Known rows, with every way that one mark hangs from another:
sobutad[vova[zizun]]: [ 1.50 -1.59  2.63 -1.23 -2.99 -0.74  1.54 -0.29  0.37  0.16 -0.48 -3.52
  1.29 -0.89  2.64 -1.22  1.69  1.45 -1.06 -1.31 -0.26 -0.22  2.36  1.95
 -0.32  1.08 -0.59]
mudidin[vedaz[sobutad tusi[vova[zizun[bebovam]]] verupa]]: [ 2.65 -3.50  0.93 -0.33 -2.89 -0.31  1.63 -2.95  3.97  0.79 -2.33 -4.75
  0.52 -1.10  2.76 -1.97  2.03  0.99 -4.36 -3.17 -3.19  1.36  1.79 -2.10
  1.05  3.43  0.84]
metu[bebovam vova[sobutad zizun]]: [ 4.80 -3.69  3.31 -1.62 -2.34 -1.73  1.84 -0.76 -1.03 -0.58 -0.30 -3.48
 -0.56 -2.05  3.87  1.41  0.84  0.78 -1.32 -0.07 -1.39  0.52 -0.77  1.72
 -1.73 -0.19 -2.84]
kovibo[kare[verupa[vedaz[sobutad]]]]: [ 1.38  2.17  3.46 -1.09 -2.37 -2.03  1.56 -0.22  2.60 -1.03  0.28 -3.91
 -0.57 -1.21  2.22 -0.67  2.20  1.07 -2.31 -2.92 -0.43 -0.20 -0.49 -0.48
 -0.98  2.20  0.46]
mudidin[vedaz]: [ 1.97 -0.46  2.81  2.06 -2.72 -0.61  0.72 -0.52  0.98 -0.17 -0.45 -3.49
  0.46 -0.36  1.03 -1.21  0.89  1.40 -2.98 -1.65 -0.84  2.64  2.26 -1.84
  0.22  1.74 -1.77]
vova[zizun]: [ 1.19 -1.01  3.57 -0.71 -2.19 -1.28  0.87 -1.24 -0.10  0.98 -2.34 -3.26
  0.38 -1.89  3.08 -0.77  0.98  2.41 -1.09  0.20 -0.93 -0.04  2.27  0.20
 -0.01  1.56 -1.47]
kovibo[kare[verupa[vedaz]]]: [ 1.38  2.39  3.54 -0.45 -2.28 -2.12  1.59  0.19  1.98 -1.26  0.43 -3.75
 -0.70 -0.96  1.97 -0.51  1.99  0.98 -2.37 -2.53 -0.47 -0.24  0.12 -0.39
 -1.06  1.68  0.17]
tusi[vova[sobutad]]: [ 1.65 -1.64  1.25  0.31 -3.38 -1.49  0.96 -0.34  1.69  0.86 -1.07 -2.55
  1.35 -2.21  3.54 -0.69  2.11  1.68 -2.40 -2.10 -2.01  0.24  1.81  0.65
 -0.48 -1.09 -1.16]
vedaz[sobutad tusi[vova[zizun[bebovam[metu]]]] verupa[kare]]: [ 2.35 -3.94  1.04 -3.71 -3.14 -0.89  1.94 -5.34  4.77  1.01 -4.17 -5.70
  1.25 -2.63  5.07 -2.01  3.18  2.96 -2.95 -3.25 -4.14 -2.05  0.06 -0.70
  1.52  4.74  3.64]
metu[vova]: [ 3.42 -0.71  4.23  0.56 -3.21 -1.51  1.18 -0.21 -0.48 -0.92 -0.06 -2.91
 -0.22 -1.45  3.06 -0.73  0.92 -0.11 -1.13 -0.61 -0.50  1.45 -0.48  0.81
 -0.70  0.83 -1.40]
sobutad[vova[zizun[bebovam]]]: [ 1.84 -1.21  1.97 -0.99 -2.47 -0.75  1.89 -0.46  1.07  0.29 -0.42 -2.83
  1.35 -0.65  2.75 -1.26  0.96  1.03 -1.36 -1.45 -0.50 -0.33  2.72  1.85
 -0.01  1.38 -0.37]
vedaz[tusi[vova]]: [ 2.32 -1.87  2.19  0.54 -3.68 -0.61  1.06 -0.55  1.51 -0.26 -1.78 -3.20
  1.13 -1.55  3.94 -2.43  1.76  1.13 -2.93 -1.78 -2.18  1.02  1.58 -0.39
  0.44  2.05  1.57]
verupa[kare vedaz]: [ 2.31  0.03  2.87 -1.62 -1.97 -1.96  1.88 -3.33  0.86 -1.29 -2.02 -4.61
 -0.47 -1.92  1.91  0.27  1.35  5.03 -1.33 -0.74 -2.40 -2.00  0.83 -1.50
 -0.26  2.53  0.20]
bebovam[metu]: [ 0.74  0.93  3.36  1.86 -2.87 -0.55  0.71 -1.52  1.78  0.97 -1.40 -3.65
  1.73 -1.25  2.41 -1.80  0.98  3.59 -1.40 -1.57 -0.49 -0.21  1.66 -0.31
  0.44  2.54 -0.95]
vova[sobutad zizun]: [ 1.17 -3.17  1.97 -2.13 -1.89 -1.31  0.14 -1.76  0.57  1.82 -2.09 -3.99
  0.74 -2.73  4.18  0.04  1.45  3.38 -0.76 -0.47 -1.35 -1.51  2.19  1.19
 -0.25  0.66 -1.70]
tusi[vova[sobutad zizun]]: [ 1.39 -2.60  1.21 -0.43 -2.93 -1.77  0.97 -0.97  1.20  1.60 -2.24 -2.92
  1.26 -2.65  3.69 -0.19  2.06  2.59 -2.24 -1.49 -2.41 -0.78  2.70  1.03
 -0.51 -1.47 -1.66]
zizun[bebovam[metu[vova[sobutad]]]]: [ 2.59  0.27  1.84  1.52 -1.93 -1.05  1.39 -1.65  2.56  0.77 -0.60 -2.31
  1.21 -1.14  3.25 -1.16 -0.41  1.78 -1.79 -1.82 -1.14 -0.42  1.42  0.39
  0.48  2.04 -0.92]
bebovam[zizun[vova[sobutad]]]: [ 1.93 -1.21  2.55  0.02 -1.86 -1.29  1.59 -1.68  1.79  0.58 -1.17 -2.75
  1.52 -2.25  4.21 -1.70 -0.41  3.02 -2.41 -1.43 -0.41 -1.61  1.69  0.05
  1.78  2.55 -1.89]
sobutad[vova[zizun[bebovam[metu]]]]: [ 1.53 -1.01  1.88 -0.46 -2.51 -0.63  1.86 -0.86  1.50  0.65 -0.63 -3.15
  1.75 -0.66  2.59 -1.38  0.93  1.90 -1.39 -1.74 -0.53 -0.88  2.93  1.84
  0.12  1.51 -0.47]
zizun[bebovam[metu] vova[sobutad]]: [ 2.63  0.12  0.06  1.58 -1.43 -0.86  2.50 -2.08  4.44  2.16 -0.61 -1.43
  2.27 -1.50  4.55 -1.91 -1.55  2.01 -2.42 -2.31 -1.68 -2.20  2.69  1.15
  1.46  1.87 -0.48]
kare[verupa[vedaz[sobutad[vova[zizun]] tusi]]]: [ 2.21 -0.12  1.86 -1.79 -3.67 -0.19  2.98 -1.60  2.71 -0.87 -0.03 -5.35
 -0.33 -0.79  3.57 -0.94  2.13  3.08 -1.05 -2.66 -1.75 -0.69  1.04 -0.15
  0.13  2.20  0.10]
mudidin[vedaz[tusi[vova] verupa]]: [ 2.58 -2.81  1.55  1.23 -3.29 -0.29  1.44 -1.69  2.49 -0.11 -1.55 -4.77
  0.26 -0.59  2.16 -1.84  2.09  0.63 -4.42 -2.55 -2.94  1.87  2.31 -2.01
  0.68  2.35  0.44]
kovibo[kare[verupa[vedaz[sobutad tusi[vova]]]]]: [ 1.63  1.35  2.83 -0.96 -2.72 -2.03  1.71 -0.23  2.97 -1.08 -0.16 -3.99
 -0.30 -1.34  2.55 -0.98  2.54  1.07 -2.96 -3.40 -1.17 -0.36 -0.19 -0.49
 -0.88  1.93  1.23]

Rows:
[ 3.22 -0.28  0.20  0.52 -1.38 -1.08  2.59 -1.29  3.59  1.42 -0.13 -0.78
  1.42 -1.52  4.88 -1.66 -1.52  0.32 -2.41 -1.68 -1.62 -1.02  2.25  1.16
  1.17  1.59 -0.33]	zizun[bebovam vova[sobutad]]
[ 1.87 -0.47  3.78  1.51 -2.84 -1.21  0.97 -1.85  0.70  0.91 -1.77 -4.03
  1.15 -1.70  2.61 -0.93  0.84  3.34 -1.11 -1.10 -0.83 -0.94  1.24  0.70
 -0.11  1.40 -1.78]	bebovam[metu[vova[zizun]]]
[ 2.80 -3.77  1.09 -1.96 -2.75 -0.20  1.63 -3.59  3.59 -0.04 -1.77 -5.72
  0.84 -0.69  2.58 -1.74  2.21  1.77 -3.46 -3.36 -2.59  0.34  1.33 -1.34
  1.24  4.48  1.86]	mudidin[vedaz[sobutad[vova[zizun[bebovam]]] tusi verupa[kare]]]
[ 2.02 -2.74  1.44 -1.24 -3.29 -0.54  1.22 -2.67  3.83  1.37 -3.20 -3.76
  1.91 -2.39  4.60 -2.76  1.85  2.60 -2.80 -2.91 -2.49 -0.24  0.94 -0.47
  1.00  3.67  2.08]	vedaz[sobutad tusi[vova[zizun[bebovam[metu]]]]]
[ 2.13 -3.56  2.17 -3.18 -3.51  0.10  1.06 -1.91  2.66  0.31 -1.69 -4.68
  1.67 -1.73  4.50 -2.95  2.37  1.71 -1.56 -2.71 -0.99  0.08  0.21  0.73
  0.67  4.68  2.63]	vedaz[sobutad[vova[zizun]] tusi]
[ 2.70 -2.69  1.85 -4.09 -2.43 -1.29  2.03 -4.41  2.33 -1.01 -2.75 -5.97
  0.35 -2.25  3.07 -0.75  2.27  5.41 -1.50 -2.17 -2.80 -2.94  0.25 -0.81
  0.19  4.29  2.52]	verupa[kare vedaz[sobutad[vova[zizun]] tusi]]
[ 2.58 -4.03  1.53 -2.13 -3.10 -0.20  1.39 -3.48  3.11 -0.12 -1.86 -6.21
  0.82 -0.85  2.51 -1.68  2.73  2.03 -3.26 -3.28 -2.41  0.42  1.08 -1.29
  1.02  4.28  1.72]	mudidin[vedaz[sobutad[vova[zizun]] tusi verupa[kare]]]
[ 1.52  0.40  2.38 -1.12 -2.31 -2.25  1.49 -0.33  2.38 -0.63 -0.49 -4.28
 -0.40 -1.62  2.77 -0.28  2.43  1.72 -2.88 -2.90 -1.53 -1.41  0.81  0.10
 -1.06  0.90  0.56]	kovibo[kare[verupa[vedaz[tusi[vova[sobutad zizun]]]]]]
[ 2.01  1.25  2.11 -1.20 -3.71 -0.36  3.07 -1.07  2.68 -1.02  0.87 -4.70
 -0.35 -0.56  2.95 -0.65  2.06  2.63 -0.79 -2.77 -1.16 -0.04  0.62 -0.16
 -0.18  1.56 -0.87]	kare[verupa[vedaz[sobutad[vova]]]]
[ 2.50 -3.42  2.47 -4.54 -3.25 -0.37  1.31 -4.64  3.75 -0.20 -2.77 -6.07
  0.48 -2.25  5.12 -2.39  3.22  1.88 -1.94 -2.63 -2.78 -0.60 -1.62 -1.06
  1.43  6.49  4.14]	vedaz[sobutad tusi verupa[kare]]
[ 2.29  0.67  2.19 -1.10 -3.66 -0.19  2.73 -1.55  2.82 -1.06  0.07 -5.03
 -0.58 -0.84  3.65 -1.10  1.93  2.90 -1.17 -2.55 -1.77  0.02  0.47 -0.96
  0.24  2.61  0.12]	kare[verupa[vedaz[sobutad tusi]]]
[ 2.66 -3.33  1.41 -0.89 -3.39 -0.56  1.34 -3.32  3.51 -0.06 -2.22 -5.49
  0.71 -1.22  2.56 -1.73  2.78  1.86 -4.04 -3.43 -3.15  1.15  0.84 -2.25
  1.04  3.52  1.53]	mudidin[vedaz[sobutad tusi[vova] verupa[kare]]]
[ 1.71 -2.22  0.56 -0.18 -2.44 -1.79  1.32 -1.13  1.94  1.73 -2.14 -2.22
  1.32 -2.41  3.80 -0.26  1.31  2.18 -2.53 -1.63 -2.62 -0.90  3.03  0.94
 -0.22 -1.21 -1.47]	tusi[vova[sobutad zizun[bebovam]]]
[ 2.46  0.15  1.39 -1.59 -3.31 -0.21  3.23 -1.69  3.20 -0.78  0.02 -4.88
 -0.28 -0.61  3.65 -0.98  1.63  2.84 -1.28 -2.73 -1.91 -0.78  1.30 -0.21
  0.33  2.40  0.22]	kare[verupa[vedaz[sobutad[vova[zizun[bebovam]]] tusi]]]
[ 2.44 -0.07  0.85 -0.53 -3.13 -0.67  3.00 -1.43  2.71 -0.51 -0.29 -4.54
 -0.44 -0.95  3.82 -0.28  1.47  3.16 -1.75 -2.29 -2.78 -1.15  2.24 -0.30
  0.12  0.65 -0.57]	kare[verupa[vedaz[tusi[vova[sobutad zizun[bebovam]]]]]]
[ 2.71 -3.58  1.01 -0.01 -3.12 -0.71  1.16 -2.70  2.53 -0.22 -1.82 -5.44
  0.56 -1.01  2.49 -1.06  2.46  1.95 -4.10 -2.83 -3.36  0.56  2.02 -1.73
  0.78  2.13  0.89]	mudidin[vedaz[tusi[vova[sobutad]] verupa[kare]]]
[ 2.45 -4.77  1.01 -3.15 -3.06 -1.19  1.46 -3.88  2.45  0.34 -3.45 -5.77
  0.58 -2.51  5.03 -0.96  3.25  2.59 -2.81 -1.96 -4.32 -2.22  1.28  0.12
  0.82  2.42  2.70]	vedaz[tusi[vova[sobutad zizun]] verupa[kare]]
[ 2.82 -3.77  0.53 -0.19 -2.54 -0.87  1.43 -3.12  2.79  0.22 -2.34 -5.14
  0.55 -1.06  2.61 -0.87  1.92  2.11 -4.24 -2.61 -3.74  0.02  2.67 -1.63
  0.96  2.14  0.75]	mudidin[vedaz[tusi[vova[sobutad zizun[bebovam]]] verupa[kare]]]
[ 3.49 -2.76  2.45 -0.93 -2.05 -1.86  1.05 -1.36  0.23  0.51 -0.97 -3.08
 -0.02 -2.24  4.06  0.28  0.47  1.03 -1.03 -0.60 -1.41 -0.72  0.69  1.74
 -0.60  0.08 -1.90]	metu[vova[sobutad zizun[bebovam]]]
[ 2.48 -1.69  2.32 -1.80 -2.48 -0.55  1.74 -2.79  2.81 -0.29 -2.03 -4.71
 -0.42 -2.14  3.27 -1.83  1.55  3.19 -2.03 -1.70 -2.28 -0.51  0.17 -1.77
  0.00  4.60  1.32]	verupa[vedaz[sobutad tusi]]
[ 2.58 -3.77  1.58 -3.88 -3.76 -0.78  1.73 -4.40  4.17  0.05 -3.17 -5.59
  0.90 -2.49  5.03 -2.21  3.74  1.78 -2.86 -3.30 -3.70 -0.71 -1.03 -0.85
  1.20  4.70  3.94]	vedaz[sobutad tusi[vova] verupa[kare]]
[ 3.49 -1.29  3.07 -0.35 -1.94 -1.08  2.54 -0.84  0.88 -0.60 -0.28 -2.46
  0.71 -1.51  3.74 -0.54 -0.34  1.79 -2.70 -0.85 -0.64  0.40  0.35 -0.16
  0.43  2.43 -2.27]	metu[bebovam[zizun[vova[sobutad]]]]
[ 2.32 -2.95  1.69  0.47 -3.27 -0.44  0.86 -1.77  2.61  0.53 -2.10 -4.32
  1.12 -1.26  2.31 -1.99  1.84  2.04 -3.84 -2.92 -2.15  1.93  1.88 -1.90
  0.66  2.58  0.16]	mudidin[vedaz[sobutad tusi[vova[zizun]]]]
